Each row was made from one walk, in order. Every step used is in the known rows, and no mark comes twice. Write each row's walk.
Known rows
D > K: [-1.999  2.327 -2.932  3.588 -0.596 -2.984  0.273  2.306 -1.260  3.615
  0.453  4.261  0.530 -0.080 -0.720  0.738 -0.364 -1.923 -0.186 -1.136
  3.939  0.597 -0.178 -2.283  0.465]
D > T: [ 1.079  2.626  0.500  1.786 -1.026  1.554 -2.059  0.502  2.442  0.592
 -1.606 -0.232 -0.346 -0.511 -1.635  2.711  1.738 -0.932  1.037  1.174
  0.649 -2.989  3.329  3.023  4.297]
L > A > R > K: [ 1.577 -1.942 -3.072  3.779 -2.148  1.040 -3.854  1.588 -2.630 -1.876
 -1.584  0.876  1.326  4.515  1.866 -0.426 -0.313 -2.051  0.213  2.436
  2.054  0.899 -3.433 -0.410 -0.850]
E > L > K > D: [ 0.838  1.094 -0.543 -2.703  0.576 -1.899  5.088 -0.887  1.380  0.710
  0.745  1.156  1.134  1.875 -2.400 -1.805 -5.555  1.501 -1.938  3.672
  2.301  2.253  0.178 -6.023 -1.781]
E > L > K > D > A > R: [ 1.283  1.403 -0.103  2.343  0.477 -7.018  0.860 -1.970  0.528  2.259
  2.120 -2.881  4.252 -1.927  0.152 -4.866 -6.259  2.281 -2.760  0.192
 -3.503  4.618 -5.391 -4.004  1.625]
T > R: [-0.748  0.069 -1.795 -1.165 -1.579 -0.494  2.400  1.342  1.734 -1.248
  1.891  5.121 -1.510 -0.413 -1.325  0.881  3.192 -1.480  5.490 -0.896
  4.930 -3.840  2.587 -4.778 -3.072]
Q > R > K > D: [ 2.613 -3.985 -0.894 -2.493  0.103 -0.302  1.415 -1.785 -5.823 -3.476
 -7.117 -0.217  0.887  1.088 -4.363 -1.802 -3.527 -2.852 -0.722  0.234
 -2.744 -3.853 -1.212 -0.233 -7.272]
E > L > T > R > K > D > A: [ 2.421 -1.106  2.353 -5.680 -1.315 -1.842  4.855  0.145 -1.924 -1.939
  0.713 -6.292 -0.380  1.575  7.735 -5.632  1.198 -1.028 -2.174 -2.852
 -4.645 -0.426 -0.974 -0.391 -4.051]
D > T > R > Q: [ 2.667  0.956  3.192 -3.913 -1.096  3.279 -0.515  1.549  1.388 -6.691
 -1.158  1.412 -2.307 -0.848 -2.386  3.531  5.417  2.614  2.609 -5.119
 -3.235 -2.084  3.292 -0.242 -0.360]
Q > R > K: [ 1.968 -1.847 -2.272  0.432 -1.274  2.695 -1.643 -0.241 -5.115 -0.138
 -6.512  2.279 -0.246  0.672 -1.062 -0.380 -2.758 -4.298  3.209  0.774
  1.219 -1.533 -0.182  0.003 -4.173]
Q > R > K > D > A > L: [ 0.325 -6.652  1.928  1.354  3.336  1.822 -0.512 -2.970 -3.829  1.045
 -6.056 -4.689 -1.160 -1.788 -1.291 -5.506 -5.020 -0.013 -1.962 -0.354
 -6.622 -0.683 -3.883  4.768 -5.661]
A > L > E: [-5.634 -2.132 -2.355 -0.106  2.969  2.897 -0.223 -2.656 -0.076  5.275
  1.622  3.533 -3.129  1.262 -2.636  3.255 -2.997  2.082 -0.482  3.561
  3.239  0.628  0.900  0.293  1.715]
L > T: [-0.474  2.852 -0.415 -0.655 -0.692  1.037  0.492 -2.405 -0.125  2.425
  2.992  0.616  1.712 -1.223  2.573  0.271  4.166 -4.481  0.009  0.144
  4.816  0.105  2.068  2.911  2.247]
E > L: [ 2.508  1.649 -3.710 -0.983 -1.226  0.537  2.646  2.293  1.574  3.975
 -2.049  1.535 -0.953  1.309 -0.080  1.591 -1.950 -0.295  2.459  3.017
  5.823  1.492  1.600 -1.659  3.091]
A > R > K: [ 1.586 -2.323 -1.036  4.029 -1.306 -1.832 -2.367  2.022 -2.833  0.740
 -4.567  1.862  1.702  0.703 -2.429 -0.225 -2.214 -0.764  1.387  1.320
  0.455 -0.249 -6.352 -3.465  1.398]
D > A > R > Q: [ 3.064 -2.062  1.886  2.148  0.381 -1.707 -3.836  0.939 -1.195 -0.443
  0.497 -0.227  2.298 -2.487 -0.814 -1.666  2.790  2.989 -0.929 -7.756
 -4.793  2.363 -5.552  2.482  4.767]
T > R > K > D: [ 0.996 -5.415  1.493 -4.149 -0.566 -2.221  4.963  2.007 -1.385 -5.788
 -2.511  1.316 -1.243  3.151 -2.904 -2.226  0.961 -0.116  1.118 -0.555
 -1.281 -6.634 -1.579 -6.685 -8.533]
E > L > A > D > T > R > Q: [ 1.773  6.231  1.095 -2.304 -3.737  3.099 -1.897  3.651  2.690 -8.316
  0.131  0.774 -3.104  1.867  1.403  6.124  0.803  3.118  1.273  0.067
  0.801  7.178  4.783  3.093  2.324]
L > A > R > K > D > T: [ 3.032 -1.206  0.660  1.729 -2.060 -1.248 -3.206 -0.954 -2.270 -6.332
 -3.183 -4.789  2.102  4.089 -0.945 -0.158 -0.792  0.176 -4.800  2.209
 -5.855 -1.956 -2.685  2.639 -0.763]
E > L > T > R > Q: [ 3.355  3.708  0.385 -7.846 -1.687  3.031  4.595 -0.094 -0.251 -2.474
  1.107  1.088 -1.629 -0.615  4.214  1.796  3.534  0.338  1.845 -3.921
  1.926  4.797  2.131 -1.206  0.175]
E > L > T > D: [ 1.758  5.612 -4.145 -3.216 -0.196  3.202  0.945 -1.526  1.190  4.597
  2.076 -0.005  1.654 -1.605  4.064  4.396  0.118 -1.988  3.572  1.910
  3.991  1.247  4.949 -1.550  4.376]
R > K: [ 1.313 -3.955 -0.053  0.283 -0.716  1.934 -0.305  3.335 -1.209  0.724
 -3.425  2.244 -1.049  3.916 -0.853 -0.734 -0.137 -1.284  1.614  1.491
  2.511 -2.998 -1.275 -2.040 -1.135]

Which walk is each row?
[-2.549 -2.108  3.894  0.062  3.723 -0.123  1.201 -5.475  0.732  4.091
  3.458 -6.294  1.062 -3.951  2.435 -4.790  1.763  0.308 -4.660 -0.872
 -2.817  0.703 -1.779  7.092  0.614]	K > D > A > L > T
[ 1.061  0.550  1.635 -3.120 -1.199 -2.492  3.209 -0.986  1.993 -5.581
 -0.365 -1.356 -0.323 -1.261 -3.893  1.459  2.485  0.399  0.753 -0.765
 -2.657 -6.792  3.296 -1.608 -3.364]	K > D > T > R
[ 2.112  1.726 -6.292 -1.456 -1.872  3.752  1.003  2.065  2.145  1.208
  1.014  0.622 -1.829  5.323  4.480  1.020 -0.131 -1.532  1.261  3.920
  6.975  2.872  4.303  1.340  1.126]	E > L > A
[-2.423 -3.483  0.449  3.929  2.967  2.610 -2.086  0.053  3.510  6.158
  1.021 -1.367 -1.857 -2.124  1.023 -2.920  0.139  1.217  1.142  0.266
  0.753  0.911 -1.259  4.227  2.459]	D > A > L
[-2.029  5.118  2.248  5.279 -1.443 -1.801 -4.447  1.580  2.406 -0.434
 -1.342  1.321  0.790 -2.116 -4.405  5.165 -0.437 -0.602  0.741  3.343
  2.012  1.637  1.894  4.164  7.279]	A > D > T
[ 0.731  5.032 -0.526  1.502 -4.895  2.441 -2.332  5.425  1.536 -5.956
 -2.077 -0.502 -3.433  4.788  3.617  4.083 -2.652 -0.019  2.574  5.186
  2.051  4.551  3.663  0.564  0.189]	E > L > A > D > T > R > K
[ 1.416 -0.098  1.666 -1.195  0.312 -1.930  1.199 -1.474  1.638 -2.625
 -2.017 -2.668  0.972 -0.057 -4.624  1.321  0.986  0.442 -2.812  0.646
 -2.884 -5.090  2.003  2.903  1.017]	K > D > T
[ 1.625  5.255 -2.374 -2.282 -1.613  1.502  2.725 -1.216  0.325  4.550
  0.757 -0.894  0.386 -0.464  4.634  0.552  0.535 -3.057  0.458  2.288
  5.745  3.750  2.312  1.829  4.597]	E > L > T
[-3.526  0.459  2.092  0.869  1.581  2.488  0.026 -3.616  2.434  3.846
  5.345 -2.406 -1.530 -5.499  6.366 -3.387  3.951 -1.774  2.337 -1.818
  0.882  1.790  0.297  3.446 -0.278]	D > A > L > T > R
[-2.094 -2.783 -1.536  2.803  4.591  4.389 -3.732 -0.289  3.857  6.581
  2.488 -0.082 -0.789 -3.391  0.314  0.745  0.170  2.470  3.554  0.180
 -0.944 -1.908  1.869  0.750  2.331]	T > D > A > L
[ 2.323 -4.340  0.626  1.047 -0.131 -5.349  1.000  0.460 -3.382 -2.258
 -5.131 -0.515  2.951  1.230 -5.209 -1.779 -3.262  0.622 -2.149  0.753
 -3.006 -2.639 -7.395 -4.009 -1.677]	A > R > K > D
[-2.636  0.207  4.566  1.507  4.186  2.089  0.185 -4.149  3.663  0.297
 -0.108 -2.095 -0.257 -2.310 -5.385 -0.446 -4.715  3.132 -3.288  5.150
 -2.850  1.217 -0.275 -0.255 -0.917]	A > L > K > D > T
[-5.052  5.340 -3.343  6.525 -1.930 -3.030 -3.672  2.653 -0.868 -0.286
  3.539  5.174  0.674  2.036  1.273  3.168 -0.511 -2.427 -1.705  1.791
  6.559  6.011  1.444  1.498  1.592]	L > A > D > K
[ 0.045 -3.654  4.328 -3.963 -0.439 -2.168  2.662 -1.642 -2.347 -3.771
  2.938 -4.680  0.469  0.605  5.587 -6.433  4.788 -2.283 -2.360 -5.133
 -5.379 -4.542 -1.040  0.051 -6.491]	L > T > R > K > D > A
[ 0.107 -1.479 -2.391  1.259  1.597  1.267 -3.694  1.285  2.295  3.455
  3.993  1.398  1.190 -1.229  1.555  0.865  3.315  0.306  3.977 -2.978
 -1.042 -5.294  3.738 -0.621  1.902]	T > D > A
[-1.707  2.785 -4.717  2.523  0.771 -0.785 -1.787  2.012 -0.791  3.758
  1.793  5.320  1.903 -1.035 -0.567  4.807 -0.426 -0.659  2.559 -1.431
  2.201 -2.274  2.865 -5.710  0.431]	T > D > K
[-2.750 -0.139  1.961  2.539  2.805  3.252 -2.021 -3.572  1.733  7.007
  3.823 -3.950 -0.573 -4.623  5.663 -3.325  2.814 -1.093 -1.161 -0.454
  0.582  3.195 -0.590  7.465  3.800]	D > A > L > T
[-4.822  4.975 -1.157  7.333 -1.055 -6.111 -1.826  3.487 -0.983  2.565
  0.136  6.001  1.292 -1.584 -3.377  3.641 -2.900 -1.425 -0.524  1.211
  5.404  4.894 -1.429 -1.156  3.543]	A > D > K
[ 2.867  3.629 -6.413  2.302 -2.627 -0.391 -1.147  0.320  0.517  1.460
 -0.062  0.759  1.020  2.171  2.727  1.364 -2.314 -0.803  1.446  4.150
  5.277  5.229 -0.636 -0.256  3.547]	E > L > A > R
[ 1.732 -5.938  1.588 -2.440  0.414 -1.493  3.207  1.686 -2.442 -2.613
 -4.219  0.075  0.066  4.287 -3.826 -2.131 -0.726  0.146 -2.612  0.632
 -1.292 -5.262 -2.444 -2.510 -4.006]	R > K > D
[-0.606  8.685 -5.344 -0.769 -0.377  0.262  0.695 -0.307 -2.050  6.688
  2.339  1.216  2.564 -2.227  5.841  4.442 -2.067 -2.210  0.400  0.179
  3.210  3.810  3.652 -2.996  4.308]	E > L > T > D > K
[ 1.549 -0.316  1.733 -0.522 -3.078  2.441 -0.947  3.181  0.703 -4.309
 -3.456  0.071 -2.849  1.586  0.178  0.981  1.746 -0.927  3.530  0.452
 -2.031 -4.907  2.132 -2.521 -2.428]	D > T > R > K
[-4.773 -8.561  2.312 -3.605  2.998 -0.261  2.077 -1.143 -2.061 -1.293
  1.973 -1.324 -4.154  3.338  0.555 -3.246 -2.180  4.312 -3.180 -1.903
 -6.730 -4.007 -2.208 -2.071 -6.593]	T > R > K > D > A > L > E
[-1.393  0.145  3.457 -4.209  2.207  6.080  2.693 -2.723  0.821 -1.392
  1.680  1.509 -2.362 -3.875  1.067  0.930  4.023  1.473  1.656 -3.006
  0.908  4.177 -0.258  0.830 -1.772]	A > L > T > R > Q
[ 3.283 -4.214  3.248 -0.653  1.401 -5.271 -0.608 -0.692 -2.095 -3.568
 -0.399 -3.048  3.330 -1.820 -3.616 -3.011  1.955  4.519 -4.461 -8.120
 -8.570 -0.051 -6.928  1.995  1.611]	K > D > A > R > Q
[-1.667 -2.353  2.759  0.470  2.015 -3.258  0.212 -2.087  1.652 -0.046
  5.556 -0.736  2.681  0.161 -0.507 -6.239 -0.258  0.796 -3.272 -1.644
 -2.933 -1.535 -0.479 -1.987 -3.163]	L > K > D > A
[-0.131  3.824  4.716 -0.228 -2.090 -0.043 -2.530  3.023  2.218 -7.805
 -0.783  3.249 -1.155 -2.573 -4.904  5.990  2.811  2.989  2.469 -2.845
 -1.569  2.383  2.048  0.653  2.897]	A > D > T > R > Q
[-5.132 -5.772  0.678 -1.779  4.539 -1.305  0.696 -3.793 -0.662  3.459
  3.871 -2.295 -1.946  0.955 -1.742 -1.741 -2.310  4.039 -5.358 -0.526
 -4.244 -2.023 -0.830  3.497 -0.265]	K > D > A > L > E
